Known rows, with every step that occurs
riza, balozu, fativ, mamez: [-19  -8   2 -16  -3  -8  -9  14 -29  10  29  10   6   3   3   5 -21  12
  -6 -21  -1  -2   1  33   1  -3   4  21  -3 -20  13 -40  -5   2   4  -6
  15   5]
fativ, lotiv: [ -1  -6  10 -24  -8  -5  -4  28   5   6  -8  -4   0  17  -3  -6 -14   4
 -19   3  -5   2  -3  -8  -6  -3   8 -11   4 -16  21  13  -1   1 -19   5
  12   4]
badu, mige, mamez: [  4  -1  -1  -2 -18  20 -23  13   3  -4   5  -9   5   2   0  13 -16   3
 -65   2  -4  24  -4  -8  16   0  -4 -15 -13  22   7 -38   8  -1 -13 -12
  -6  -2]
veli, fativ: [ -3   0  -1  -6  10   4   5  -4  -2  -6   3   5  -1   2   0   0   8   3
  -5  17  -6  -6  -2  16   2  -1   2 -14   8  16  -7 -17 -10  -6  -7  -2
   5  -1]
balozu, fativ, veli: [ -4  -1   8   1   4   5   9   4 -11  13  -3   3   6  16   0  13  28   7
  37   1  -8  -6   5  22  -3  -4  11   1  16  18  14 -25   1 -10  -5   3
  24  -1]
lotiv, fativ, mamez, setad: [  2 -10   0   7  13   6  -2 -11 -23 -14  13   4  22   0   5   3 -17  12
 -48   4  -6   9 -10  25  -6  -9  12 -24   4 -28  -4 -21   2  -7  -9 -23
 -16  -6]
lizu, mige, mamez, fativ, balozu, riza: [  3   5 -12  -9   5  14 -26 -15   6  -6 -10 -13  21   4   2  19  -5  12
 -79   4   3  15  14  19   8   2   6 -23  19  15  18 -36  -5  -1   4 -29
  14 -13]
balozu, fativ: [ -4   3   3 -17   1   3  -2   5 -14  10  -2   2  11   2   1  11  26   1
  44  -2  -2  -9   4  16   1   1   7  -1  -1  16  14 -18  -4  -6   9  -1
   3  -2]
mige, mamez, nopot, gagi: [  0  -3 -15   0  -4  29 -20   8  16  -7  22  15 -18  -1   1   3  -5   4
   9  -9 -18   9  -3  -1   7  11   0 -32 -23  62  16 -40  -2  -3  13 -23
  -3 -18]
balozu, fativ, lotiv: [ -6  -3  12 -40  -7  -1  -7  30 -10  16  -9  -3  13  18  -2   6  10   5
  22   2  -7  -7   2  10  -4  -3  15 -14   3   5  33  -5  -3  -6 -11   5
  15   2]
badu, mige, mamez, nopot: [ -1 -20  -4  -6 -17  24 -25  30  -1   4   8  -9  10  -4   2  20  10   0
 -23  -5  -9  22  -8 -10  10  -1 -10 -38 -13  36   5 -30   3  -8  -2 -24
  -8  -7]
timu, lotiv, fativ: [  4  -1   5  -9  -2   9  -1  15  10   0   8   7  30   9  -6   7  32  -4
  28  21  -3  -2   2   3  -7   8  21 -16  -2  -8   4 -11  -2  -7   0   5
  23   2]
mimaz, mamez, fativ: [ -8 -18   2  10   6  12   0  10  -7   0  -7  22   5   5   2  21  -9  -1
   2   1  -4  12   0   8   0   5  -3 -11   6 -47  10 -18   7   0 -10  -2
  -6  -7]
lizu, mige, badu: [  9  15 -10  13 -12  18  -4 -15   2  -5 -11 -11  18  -2  -2   8 -47   4
 -51  -5   2  25   2   4   8  -7   3  -8   6  24 -14  -9   3  -6 -14 -13
 -10  -6]
mimaz, mamez, mige, badu: [  5 -18  -7   7  -7  19 -13 -13   0   1   3   6  -1   8   0  10 -31  -3
 -20 -23  -8  27  -3  -1  10  -6   3 -16  15 -16  -3 -19   4  -6 -19 -24
  -9 -13]
fativ, balozu, riza: [ -1   0 -12 -31  10 -12 -12 -22  12   6  -7 -16  -4  -2   1  -7  37   6
 -32   3   3 -16  18  12  -6  -2   7   3  19  10   8   4  -9   3  33 -17
  26 -10]
veli, riza, balozu, fativ: [-11   5  -2 -29   4  -7  -1   8 -11  30   7 -11   4   4   8  -3   9   5
   0  -2   6  -3   6  26  -2   4   2   0   7   8   2 -43 -13   3  26 -12
  19   8]
lotiv, fativ, mamez, nopot, gagi: [ -9  -8 -17  -9   6  22 -11  -8 -11 -12  34  23   0   0   2   7   1  16
  33  -6 -17  -4  -3  21  -6  -1   6 -48 -12   7   4 -39 -11  -7  27 -23
   6 -17]
mimaz, mamez, nopot, gagi: [-14 -20 -17  -3  -6  25 -16   4   9  15   4  19 -22  -3  -1   7  -3   5
  24  -9 -16   8   0   1  -2   7  -6 -38  -5  13   7 -30  -1  -1  30 -12
  -6 -24]
nopot, gagi: [ -2  13 -12   0  -2  13  -7 -19  15   1   3   9 -10   2  -2  -4 -29   7
   3  -4  -6  -4   2   5   0   6   1 -10  -7  23  10 -24  -1   0  11  -6
   1  -9]
nopot, mamez: [  9  15  -3  11  -4   7 -16 -12   6 -12   7  11  -1   4   0  -4  -1  11
  -9 -11  -3  -1   0   1   6   8   8 -10  -9  33   5 -20  -4   1   2  -5
 -18  -6]
timu, lotiv, fativ, balozu, riza: [  1   0  -7 -41   9  -4 -16 -10  22   7   1  -9  27   7  -4   1  66   2
  -3  23   0 -17  21  15 -14   6  27 -13  16   2  10  -5 -12  -4  31 -12
  50  -8]
lizu, mige, mamez, nopot, gagi: [ -2   4 -18   6 -20  42 -25   3  11   1   8  -3  -4  -3  -2  10 -31  12
 -26  -9 -13  28  -4   1  13   6  -3 -51 -12  66   8 -50  -1  -6  10 -24
 -11 -18]
lotiv, fativ, mamez: [ -2  -3  -2  -7   7   8   0  -7 -18 -20  28  13   7   4   2   5  -2  11
 -12   5  -7   2  -3  18   0  -5  11 -14  -1 -29  -4 -25  -7  -1   5  -6
   6  -3]
timu, veli, riza, balozu, fativ: [-13  10   8 -10   3  -5  -1   9  10  27  -1  -6   5  14   4   5  27   3
  11   5   8  -5  10  27  -8  12   7  15  14  33   4 -47  -4   1  23 -10
  44   8]
badu, mige, mamez, mimaz: [ 12 -20  -6   7 -20  20 -31   2   8   3   8  -3  16   7   1  18 -35   6
 -71  -3  -1  22 -11 -10  21  -1  -5 -23   0  37   6 -23   7  -4   7 -15
  -5  -4]
mimaz, mamez: [ -7 -15  -2   3  -8  11  -6   4   1   5   0   8 -17   2  -1   4   0   2
 -15   2  -6  14   1  -3   3   3  -1  -3   3 -22   1 -14   4   5   7   4
  -4  -9]
lizu, mige, mamez: [  5  11  -3  12 -19  26 -14   2   4  -8   3 -12   2   3  -3   9 -32   8
 -67   2  -2  32  -2  -3  17   2   3 -16  -5  30   3 -35   3   0 -11  -7
 -10  -5]
riza, balozu, fativ, veli: [-14 -10   7  -5  -4   1   4  18 -14  28   6   2   7  15   2   9  15   9
  35 -10  -4  -7   1  31  -3  -4   8  23  23   7  11 -41  -1  -6  -8   6
  37   7]
mige, mamez, fativ, veli, timu: [  4 -12   8  12   9  19   3  -2 -14 -14   6  28  -6  28   2   1 -13   6
 -31  17 -11  15   1  15   4  11   0  -9  -1  -6  21 -32  14  -7 -36 -27
   1   6]
riza, balozu: [-10  -8  -1  -3  -8  -5  -4  14  -3  16   9  -3   2  -3   3  -4 -14   2
  -5 -11   4   2  -3   8  -1   0  -3  22   6 -11  -5 -13  -2   4  -4   3
  12   7]
veli, timu, lotiv, fativ, balozu, riza: [ -1  -4  -7 -54   6   1 -18 -28   7   6  -4  -2  16  11  -4 -18  66   3
 -16  37   0 -17  26  18 -13  13  23 -20   9  -3   8  -2  -8  -4  34 -30
  36  -1]
lizu, mige: [  0   8  -4   9 -16  13  -6  -6  -3   8 -13 -18  14  -1  -3   8 -26   8
 -38   1   5  18   1   2   7  -4  -2 -20  12   2  -8 -12   1  -3  -3  -1
  -7   0]
veli, timu, lotiv, fativ, balozu: [ -1 -11  -4 -37  -1  -4  -3  -6   1   8  -2  11  14  15  -5 -18  42   6
  14  31  -1  -7  18  25 -14   9  21 -13  -3  -2  15   6  -1  -7  12 -24
  19   4]
lotiv, fativ, mamez, mimaz: [  6 -22  -7   6   4   5 -10 -18 -16 -13  31  20  16   9   3  11 -20  16
 -14   0  -4  -1 -10  17   5  -7   9 -22   6 -15  -6 -11  -6  -4  23 -10
   8  -5]
lotiv, fativ, veli, timu: [  0  -9   4 -10   2  22  10 -22 -19  -2  -1   9  -1  21   0 -10  27  10
  14  28  -9  -1   2  17  -4   1   9 -19  16  -8  -7 -18   1 -12  -5 -13
  15   5]

Rows
[  1 -12  11 -16 -13  17 -23  44  -1  -3 -10   1  29  22  -1  23 -38   4
 -62   4  -5  22  -9  -5   6  -1   1 -33  -6 -22  38 -30   9  -6 -48 -14
   3   4]
badu, mige, mamez, fativ, lotiv
[  4  -7  -5   1  15   4  -4 -24 -16 -22  29  12   5  12   2   3 -49   9
 -47 -15 -10  15  -5  26   8 -12   5 -27  13  -1  -6 -31  -9 -12 -33 -39
   2  -5]
veli, fativ, mamez, mige, badu
[  6 -20   0   3   2  -1 -14   1   1  -5  32  26  31  17  -4  11 -17   9
 -18   8  -5   0  -4  12  -2   4  19 -20  -1 -24   3  -7  -1  -5  18  -7
  23  -1]
timu, lotiv, fativ, mamez, mimaz
[  1   0 -13 -38  12   5 -13 -28   6   1  -3 -15  12  -1   3   1  64   9
  -2  17   1 -19  14  21  -7  -4  19 -14  23   7  -2  -9 -18  -3  37 -14
  34 -12]
lotiv, fativ, balozu, riza
[  4  -9  13  -7   0   7  -9  40   1 -13   3  15  11  24   0  12 -27   2
 -29   3 -10  12  -7  -1   2   5   9 -16  -9 -16  41 -15   4  -2 -43  -6
   6   2]
mige, mamez, fativ, lotiv
[ -6   6  -2 -16  19  -6 -10 -26  32  -3 -14  -4  -2  10  -2   1  63   9
 -24  26   0 -20  19  29 -11   6  14   3  33  52   1 -17 -12  -5  26 -17
  57  -9]
timu, veli, fativ, balozu, riza
[  3  -5   4   7   4  17  13  -3  -2  -3   5   3   9  16   1  10  33   8
  27  16  -9  -3  -3  14  -5  -6  14  -9  23  -3  -6 -24  -3 -11  -8   5
  27  -1]
lotiv, fativ, veli
[ -3  -4  -2  -3   8   8  16   0  -1  20  13  -9   2  19   7  -4  16  11
 -14  15  -1   3   0  23  -8  -2  10  -7  30 -14 -20 -47 -12  -2   7  -5
  44   8]
lotiv, fativ, veli, riza, balozu
[-14  -7   3 -19  -7  -1  -8  18 -17  24   6  -3  15  -1   4   6   8   3
  34 -12   3  -8   1  26   1  -1   4  19   4  10  10 -30  -6  -2   5   1
  15   7]
riza, balozu, fativ
[ -3  -6   5  -5   5  -1  12  19  15  26  17  -3  17  27   0  -5  19   5
 -20  22  -1   3   6  18 -14   8  19  -5  21 -21  -8 -44  -6  -3   1  -3
  62  12]
timu, lotiv, fativ, veli, riza, balozu
[-17 -13   8 -20  -7   5   1   0 -28  28   1   7  -2  18   2 -10  12  11
  19   4  -4  -6   6  34  -3   3   2  16  16   4   9 -36   4  -7  -6 -12
  23  13]
riza, balozu, fativ, veli, timu
[  4  -6  11   5   1   9   8  13  13   5   7  11  24  25  -7   9  37   2
  23  23  -9   0   3   9 -11   4  24  -9  15 -13   3 -19   2 -12 -14   8
  43   4]
timu, lotiv, fativ, veli
[ 15  -2  -9  22  -5   7 -26 -23  10  -5   9  17   9   9   1   1 -22  15
 -18 -15   1  -3  -7   2  12   6   6 -18   3  49   5  -6  -4   0  21  -9
 -19  -8]
nopot, mamez, mimaz
[ -6  -4   0   5   7 -10  14   5   6  27   9  -6 -14  19   6 -11 -13   9
 -47   3   2   6   3  14  -7   0  -2   7  27 -14 -12 -34  -3   5   1  -6
  36   9]
fativ, veli, riza, balozu
[ -4 -13  14   7   8  -2   8   7  -5   6  -8  32  21  31  -5  -1  -3  -1
   0  24  -4   1  10  12 -14  15   4  -9   6 -40  21  -6  15 -11 -34 -18
  21  14]
mamez, fativ, veli, timu, lotiv
[  0  -7 -10 -17   4   1   3  -7   1   1   0  -3  10   3   3   2  40  11
  28  10  -1 -11   5  27  -8  -8  17  -5  12  10   5  -1 -11  -5  16  -8
  17  -7]
lotiv, fativ, balozu
[ -1  -8  12  -3  -3  -3   6   0   3  11  -2  17  -2  27  -8 -16   7   2
 -22  24  -7   3  12   2 -11  13   7  -3   2 -10  10  -2  15  -7 -18 -12
  25  11]
fativ, veli, timu, lotiv
[  3  -6   3   7  -7  21 -19  20  -4  -9   0   3  29   6   2  28 -24   1
 -42   0  -1  21  -7   0  12   3  -8 -23  -7  -5  17 -43   9  -7 -27 -18
  -8   0]
badu, mige, mamez, fativ
[  2 -18  -2  -2  -2  16 -12  27   0  -7  20   6  -8  -2   3   9  23  -3
   9  -6 -13  14  -6  -6   6   4  -1 -21 -18  41   7 -14  -1  -3   1 -17
  -6  -9]
mige, mamez, nopot
[  1  -4   5 -27  -5  11  -5  -5  -6  -1   2  12  21  12  -6 -12  32  -2
  16  35  -3  -2   8   6  -7  14  15 -23 -10 -12   2  -5   2  -8   3 -13
  10   8]
veli, timu, lotiv, fativ
[-11 -32  -5  -3  -6  13  -9  21  -7  14   2  10 -12  -4   1  12  24  -2
  23  -5 -11  13  -2  -5  -2   1  -7 -27   1  -8  -2  -6   1  -2  15  -7
  -6 -14]
mimaz, mamez, nopot
[ -7   0   2   4  12 -13   5  -3  26   0 -12  11  -3  13  -2   2  41  10
   6  20  -1 -13  11  34 -11   2  12  12  20  48   6  -7  -6  -8   1 -11
  41  -4]
timu, veli, fativ, balozu
[ -6  -3  10  30  21  -6   1  -7   4 -17   3  15   8  10   0   3 -15  12
 -74  14  -5   8  -4  31 -10   1   8  -6  12  13   0 -28   7 -10 -22 -25
   9  -3]
timu, veli, fativ, mamez, setad
[ -8 -11  -3 -13  -4   0 -15  -2 -30   6  34   6  20   8   5   9 -50   7
  -8 -44  -3  12  -2  35   6 -12   6   8   9  -6   9 -45  -4  -9 -22 -36
  11   1]
riza, balozu, fativ, mamez, mige, badu
[-16 -14  13 -23 -10  -4  -4  17 -15  35   5  16  13  26  -5  -9  15   5
  15  12  -4  -5  12  27 -10  13  12  17   9  -3  18 -30   9  -8 -11  -9
  40  17]
riza, balozu, fativ, veli, timu, lotiv
[-18 -18   3 -19  -7  -5 -16   6 -36  21  29   1  16   8   4   9 -30  12
   5 -40   1   5  -3  32   4  -8   0  -2  16 -29  14 -50  -6  -4 -10 -24
  12   6]
riza, balozu, fativ, mamez, mige
[-19 -15  -6 -31  11 -12  -6  23 -30  25  33   2  -3   1  10   2   6  10
   0 -16  -3   1   5  32  -7  -1  -4 -22  -2  -7   5 -45 -14   3  34 -31
  17   2]
veli, riza, balozu, fativ, mamez, nopot
[ 10   5   0   9  -7  10 -22 -21  -1  -1   7   1   9  10   0   0 -10  10
   2 -29   0   6  -4   0   9   1   5 -32  10  22   8 -27  -6  -5 -12 -24
 -19  -5]
nopot, mamez, mige
[  0   9   3  -9  15   1  16  -3  -5  20  -4  -4  -4  22   4   3  27   9
  -1  11  -4  -3  12  22  -5   1   8 -16  21  17   7 -38  -5  -5  15 -12
  27   1]
balozu, fativ, veli, riza
[  4 -11  14  10   6  10   0  16   2  -9  10  35   8  36  -5   0  -8  -1
 -33  24 -12  15   7   9  -3  21   9  -9 -10 -12  32 -29  18  -9 -41 -24
  20   9]
mige, mamez, fativ, veli, timu, lotiv
[ -2  -7   5   1   0   6   9 -20 -13   5  -5  12 -16  19  -1 -16   1   9
 -18  17  -7   2   5   8  -4   3  -2  -3  12  -6  -1  -5  10  -5 -11 -15
   9   7]
fativ, veli, timu
[ -5  -5  -8 -14  13 -11   6  -4   4   2  -5   4  -7   3   2  -5  21  13
  -4  13  -3 -13   8  34  -5  -5   8  -4  16  26   5  -4 -14  -5   2 -11
  17  -4]
veli, fativ, balozu
[-13 -18   0 -20   6  -4  -7  18 -33   5  24  15   7  -2   3  16  24   7
  38 -16 -12  -4   3  24  -4  -5   1 -25  -9   8  16 -21  -6  -7  17 -20
   1  -7]
balozu, fativ, mamez, nopot
[ -7  -8   4 -17   2  -1 -13  -8 -31   6  21   5  14  10   1  13 -14   9
  11 -28  -3   4   1  23   5  -8   4 -24  10 -19  19 -34  -3  -8  -5 -27
   0  -1]
balozu, fativ, mamez, mige
[ -9   2   3 -14   6  -3  -4   2 -26  -4  21  15   3   5   1   8  -4  11
   1  -9  -5  -3   5  25   1  -2   6  -2 -10  -9  18 -28  -3  -2   8  -9
   3  -2]
balozu, fativ, mamez
[  7 -11  -1 -19   0  14 -13 -24 -19 -17  29  23  26  22  -4  -9 -29   2
 -28   2  -9  19   5  16  -1   3  18 -33  -6 -30   2 -21   3 -14 -25 -51
   4   4]
veli, timu, lotiv, fativ, mamez, mige, badu
[ -7   1  20  -9  -2  -2   1  25  24  -2 -16   8   2  28  -6   1  16   6
 -10  26  -8  -5  -1  11 -11   4  14 -10  20  23  13  -9  -2  -8 -25   5
  43   4]
timu, veli, fativ, lotiv
[ -7 -22   7  26   9  12  10  11  -4   6  -6  25  -1  22   0  23  -8   5
  -4   3  -9  14   0  14  -4   2  -1  -6  24 -53  11 -28   9  -5 -24   3
  16  -5]
mimaz, mamez, fativ, veli
[ 14 -16  -5  15  -6  11 -19  -3  11  -7  21  13  -2  10   2   7 -24   4
 -39  -4  -5  13 -10  -4  17   5   3  -6  -5  41   7  -9   3   1  11  -9
  -2  -6]
mige, mamez, mimaz
[  0 -13   6 -11  -1   2 -13   3  -9  -2  30  10  33  18  -5   9  -6   3
  -5  -6  -5  11  -1  10  -4  -1  17 -35   8 -46   8 -30  -3 -10 -13 -20
  22   3]
timu, lotiv, fativ, mamez, mige
[  2  -4  -2 -12   5   6 -12 -15 -28  -8  25  11  17  10   3  14 -34   6
  -1 -33  -7   9   2  26   8 -10  10 -15   4   4  13 -31  -2 -12 -20 -38
  -1  -5]
balozu, fativ, mamez, mige, badu
[-10 -20  -4  -2   6  -5  -5  15 -18  -5  26  14  -5  -2   2   4  -2   7
  -6 -14  -9   4  -2   8  -6  -5  -6 -22 -10 -14   2  -3  -2  -2   7 -20
  -3  -5]
fativ, mamez, nopot
[  1 -18  -6   8  13  -7  -8 -18 -10 -11  28  25   1  10   3   4 -38  17
 -50   4  -6  -3  -8  24   7  -5   1 -22  11   5  -6 -14  -8  -4  13 -14
   7  -3]
veli, fativ, mamez, mimaz
[ -7 -22  -5 -10   8  11  -3  10 -25 -12  31  12  11  -2   4  12  25   8
  34  -2 -11   2  -6  16  -6  -7   5 -36  -5 -15  -7 -17  -9  -7  15 -18
   4  -7]
lotiv, fativ, mamez, nopot
